Each row comes from the steps of one path. Every step used is in the known rows, and no mark comes twice. Write the path behind each row, first mark first.
Known rows
X-P: .27,.02,.03,.00,.05,-.05,-.29,.04,-.15,-.10,-.27,.13,.00,-.05,-.04,.01,-.38,-.17,.13,-.07,-.05,.00,.21
P-E-W-X-N-Q: -.09,-.31,.23,-.28,-.09,-.12,-.03,-.04,-.19,-.22,-.31,-.19,.17,.20,-.12,.15,-.58,-.04,.06,-.07,-.28,.29,.27
Q-W: .22,.13,.04,-.01,-.09,-.04,-.21,.12,-.11,.07,-.34,.00,.06,-.30,-.20,-.09,-.31,-.08,.15,.11,-.08,.27,.13
W-X-N-Q: .19,-.16,.10,-.19,-.01,-.06,-.05,.04,-.18,-.29,-.14,-.03,.10,-.03,-.08,.15,-.38,-.11,.06,.17,-.24,.01,.17
W-X-A: .00,-.09,.01,-.09,-.10,-.04,-.11,-.02,-.15,-.14,-.17,-.01,.09,-.12,-.25,.08,-.12,-.13,.06,.16,-.02,.05,.34
E-W: .18,-.02,.05,-.15,-.14,-.09,-.18,-.01,-.13,.06,-.41,-.10,.08,-.07,-.15,-.02,-.43,-.04,.15,-.14,-.04,.38,.27
A-E-W-X: -.02,-.21,.05,-.21,-.01,-.14,-.04,-.11,-.02,-.02,-.46,-.04,.05,.00,-.04,.08,-.26,-.06,.16,-.02,-.14,.54,.32
W-X-P: .23,-.03,.07,-.05,.03,-.04,-.19,-.02,-.10,-.15,-.19,.16,.03,.00,-.05,.13,-.17,-.15,.09,.11,-.04,.00,.34
P-E-W-Q-B: -.02,-.17,.11,-.19,-.10,-.07,-.11,-.13,-.03,.04,-.22,-.20,.15,.02,-.28,.05,-.31,.02,.21,-.12,-.15,.38,.23
P-X-A-E: -.28,-.04,.03,.02,.10,-.03,-.11,-.02,-.07,-.16,-.34,-.17,.01,-.37,-.31,-.11,-.38,-.29,.17,-.11,-.07,.06,.07
E-W-X: .15,-.06,.06,-.20,-.15,-.09,-.06,-.07,-.10,.01,-.34,-.06,.10,-.03,-.12,.11,-.17,-.02,.11,.01,-.04,.36,.38
Q-B: .29,.03,-.05,.03,-.09,-.03,-.22,-.09,-.11,-.02,-.18,.01,.09,-.23,-.22,.00,-.15,-.19,.14,.14,-.16,.25,.28
H-A-E-W-X-B: -.13,-.22,.21,-.13,.03,-.17,-.02,-.11,.18,.00,-.34,.04,.12,.00,-.34,.05,-.35,-.14,.18,.12,-.26,.45,.42
E-W-Q-B: .23,-.09,.00,-.27,-.14,-.05,-.07,-.10,.04,.09,-.18,-.12,.07,-.09,-.25,.06,-.18,.05,.21,.03,-.06,.28,.15
N-Q: .19,.09,.01,.03,-.01,-.05,-.20,.05,-.18,-.13,-.21,-.14,-.01,-.17,-.02,.03,-.50,-.13,.12,-.16,-.11,-.11,.18
H-A-E-W-Q: -.18,-.29,.17,-.13,.11,-.18,.00,-.02,.14,.03,-.42,-.13,.08,-.07,-.30,-.03,-.49,-.02,.27,-.18,-.10,.36,-.01
A-E-W-X-N: .04,-.45,.13,-.40,.01,-.15,.03,-.06,-.01,-.12,-.47,.02,.13,.11,-.14,.08,-.38,-.07,.14,.16,-.23,.65,.20
A-E-W-Q: -.03,-.26,.04,-.27,.10,-.13,-.03,.00,.06,.03,-.41,-.16,.01,-.01,-.08,.00,-.47,.05,.25,-.17,-.06,.43,.07
Q-W-E: .14,.04,-.05,-.13,-.07,-.07,-.11,.08,-.08,.04,-.44,.19,.13,-.52,-.16,-.08,-.43,-.06,.14,.03,-.03,.22,.11
P-H: .18,-.02,.02,.03,-.10,-.01,-.21,.04,-.14,-.04,-.29,-.20,.07,-.28,-.28,-.09,-.54,-.17,.14,-.26,-.12,.05,.40
W-Q-B: .27,-.06,-.03,-.10,-.03,-.02,-.12,-.06,-.01,-.02,-.03,-.03,.06,-.20,-.25,.05,-.11,-.05,.21,.13,-.09,.09,.13
W-E: .13,-.06,-.08,-.05,-.02,-.09,-.10,-.01,-.15,-.08,-.37,.15,.16,-.43,-.07,-.04,-.49,-.13,.14,-.11,-.04,.16,.23
N-Q-B: .26,.11,-.04,.02,-.08,-.03,-.23,-.08,-.13,-.10,-.10,-.09,.01,-.20,-.12,.04,-.30,-.19,.13,.03,-.21,-.05,.21
H-A-E: -.08,-.20,.12,.15,.14,-.15,-.13,.00,-.01,-.07,-.42,-.01,.14,-.22,-.28,-.10,-.49,-.26,.20,-.06,-.18,.28,.10
X-N-Q-W-E: .13,-.11,.04,-.31,-.02,-.09,-.06,.15,-.11,-.15,-.38,.11,.12,-.40,-.14,-.03,-.71,-.06,.10,.12,-.17,.05,-.07

Which path is each row?
.20,-.05,.10,-.21,-.08,-.08,-.15,-.07,-.06,-.04,-.32,.10,.02,.09,-.07,.17,-.24,-.05,.11,.00,-.02,.15,.35
E-W-X-P
-.01,-.36,.14,-.39,.04,-.15,.02,-.04,-.04,-.20,-.40,-.11,.05,.11,-.04,.14,-.52,-.07,.13,.04,-.28,.36,.12
A-E-W-X-N-Q
-.18,-.12,.02,-.12,.00,-.07,-.07,.04,.02,-.04,-.38,.02,.01,-.21,-.28,.00,-.22,-.12,.13,.31,-.07,.29,.15
Q-W-X-A-E
.16,.18,.07,-.06,-.06,-.04,-.11,.08,-.10,-.06,-.18,-.05,.01,-.23,-.11,.09,-.24,-.05,.10,.16,-.11,-.06,.16
N-Q-W-X
-.15,-.27,.18,-.06,.04,-.19,.01,-.12,.06,-.01,-.48,-.06,.14,-.07,-.29,.04,-.32,-.13,.16,-.01,-.17,.51,.24
H-A-E-W-X
-.04,-.12,.04,-.22,-.20,-.08,-.07,-.07,-.11,-.04,-.29,-.08,.06,.02,-.26,.10,-.21,-.04,.07,.06,.04,.25,.38
E-W-X-A
-.20,-.23,.00,-.19,-.04,-.12,-.14,-.04,-.04,-.01,-.51,-.13,.00,-.02,-.18,-.05,-.54,-.11,.15,-.11,-.06,.39,.20
X-A-E-W
-.14,-.29,.19,-.05,.05,-.15,-.21,-.06,.09,.00,-.58,-.11,.02,-.09,-.40,-.08,-.80,-.19,.20,-.40,-.19,.17,.23
X-P-H-A-E-W
-.19,-.37,.21,-.16,.14,-.14,-.11,-.01,.20,.00,-.46,-.16,.00,-.06,-.40,-.04,-.74,-.06,.27,-.41,-.10,.01,.07
X-P-H-A-E-W-Q
.17,.24,.09,-.11,-.09,-.03,-.15,.10,-.01,-.05,-.04,.01,-.01,-.17,-.16,.09,-.27,-.09,.11,.29,-.20,-.09,.36
N-Q-W-X-B
-.10,-.15,.17,-.11,-.11,-.10,-.09,-.11,-.17,-.04,-.37,-.17,.19,.04,-.13,.09,-.31,-.05,.10,-.13,-.15,.47,.47
P-E-W-X
.09,.13,.19,-.12,-.03,.00,-.08,.17,-.12,-.16,-.24,-.15,.06,-.43,-.33,-.07,-.48,-.16,.13,.12,-.20,-.09,-.14
P-X-N-Q-W
.17,-.23,.15,-.38,-.12,-.11,-.02,-.01,-.14,-.19,-.27,-.09,.09,.09,-.10,.16,-.41,-.01,.07,.07,-.21,.20,.20
E-W-X-N-Q
.26,-.14,.14,-.25,-.10,-.05,-.04,.12,-.07,-.08,-.26,.10,.16,-.14,-.29,.04,-.17,-.06,.10,.45,-.21,.35,.12
Q-W-X-N
-.03,-.13,.16,-.09,-.04,-.09,-.29,-.04,-.17,-.04,-.43,-.05,.07,.15,-.08,.02,-.60,-.10,.12,-.30,-.11,.27,.32
X-P-E-W
.00,-.16,.25,-.08,-.10,-.10,-.14,-.08,.04,-.02,-.36,-.04,.09,-.06,-.45,.07,-.46,-.12,.13,-.24,-.08,-.01,.39
E-W-X-P-H-A
.26,-.27,.10,-.21,-.05,-.06,-.04,.03,-.17,-.20,-.20,.08,.19,-.08,-.21,.10,-.22,-.12,.09,.27,-.19,.28,.27
W-X-N
-.22,-.32,.19,-.05,-.04,-.15,.00,-.12,.10,.00,-.51,-.20,.13,-.16,-.44,-.01,-.52,-.14,.19,-.22,-.22,.32,.36
P-H-A-E-W-X
.01,-.21,.09,-.23,.08,-.12,-.12,-.11,.02,-.07,-.47,.10,-.02,.13,.01,.13,-.34,-.10,.15,-.03,-.09,.35,.27
A-E-W-X-P
-.11,-.28,.20,-.11,.13,-.18,-.10,-.11,.08,-.07,-.47,.10,.05,.05,-.23,.10,-.35,-.15,.16,-.02,-.13,.32,.22
H-A-E-W-X-P
-.02,-.02,.20,-.03,.02,-.04,-.21,.04,-.11,-.09,-.29,.09,.09,-.03,-.16,.07,-.29,-.11,.09,.14,-.11,.17,.28
Q-W-X-P-E
.00,.06,.11,-.24,.00,-.04,.01,.12,-.09,-.19,-.35,.03,.11,-.65,-.27,-.07,-.64,-.15,.12,.04,-.16,-.12,-.16
P-X-N-Q-W-E
-.02,-.25,.11,-.26,.03,-.10,-.12,-.11,.06,-.04,-.49,-.05,-.04,.03,-.17,.08,-.51,-.11,.17,-.22,-.13,.20,.39
A-E-W-X-P-H
-.04,-.40,.23,-.30,-.13,-.11,-.03,-.07,-.17,-.15,-.38,-.10,.27,.17,-.23,.10,-.41,-.04,.07,.04,-.27,.59,.36
P-E-W-X-N
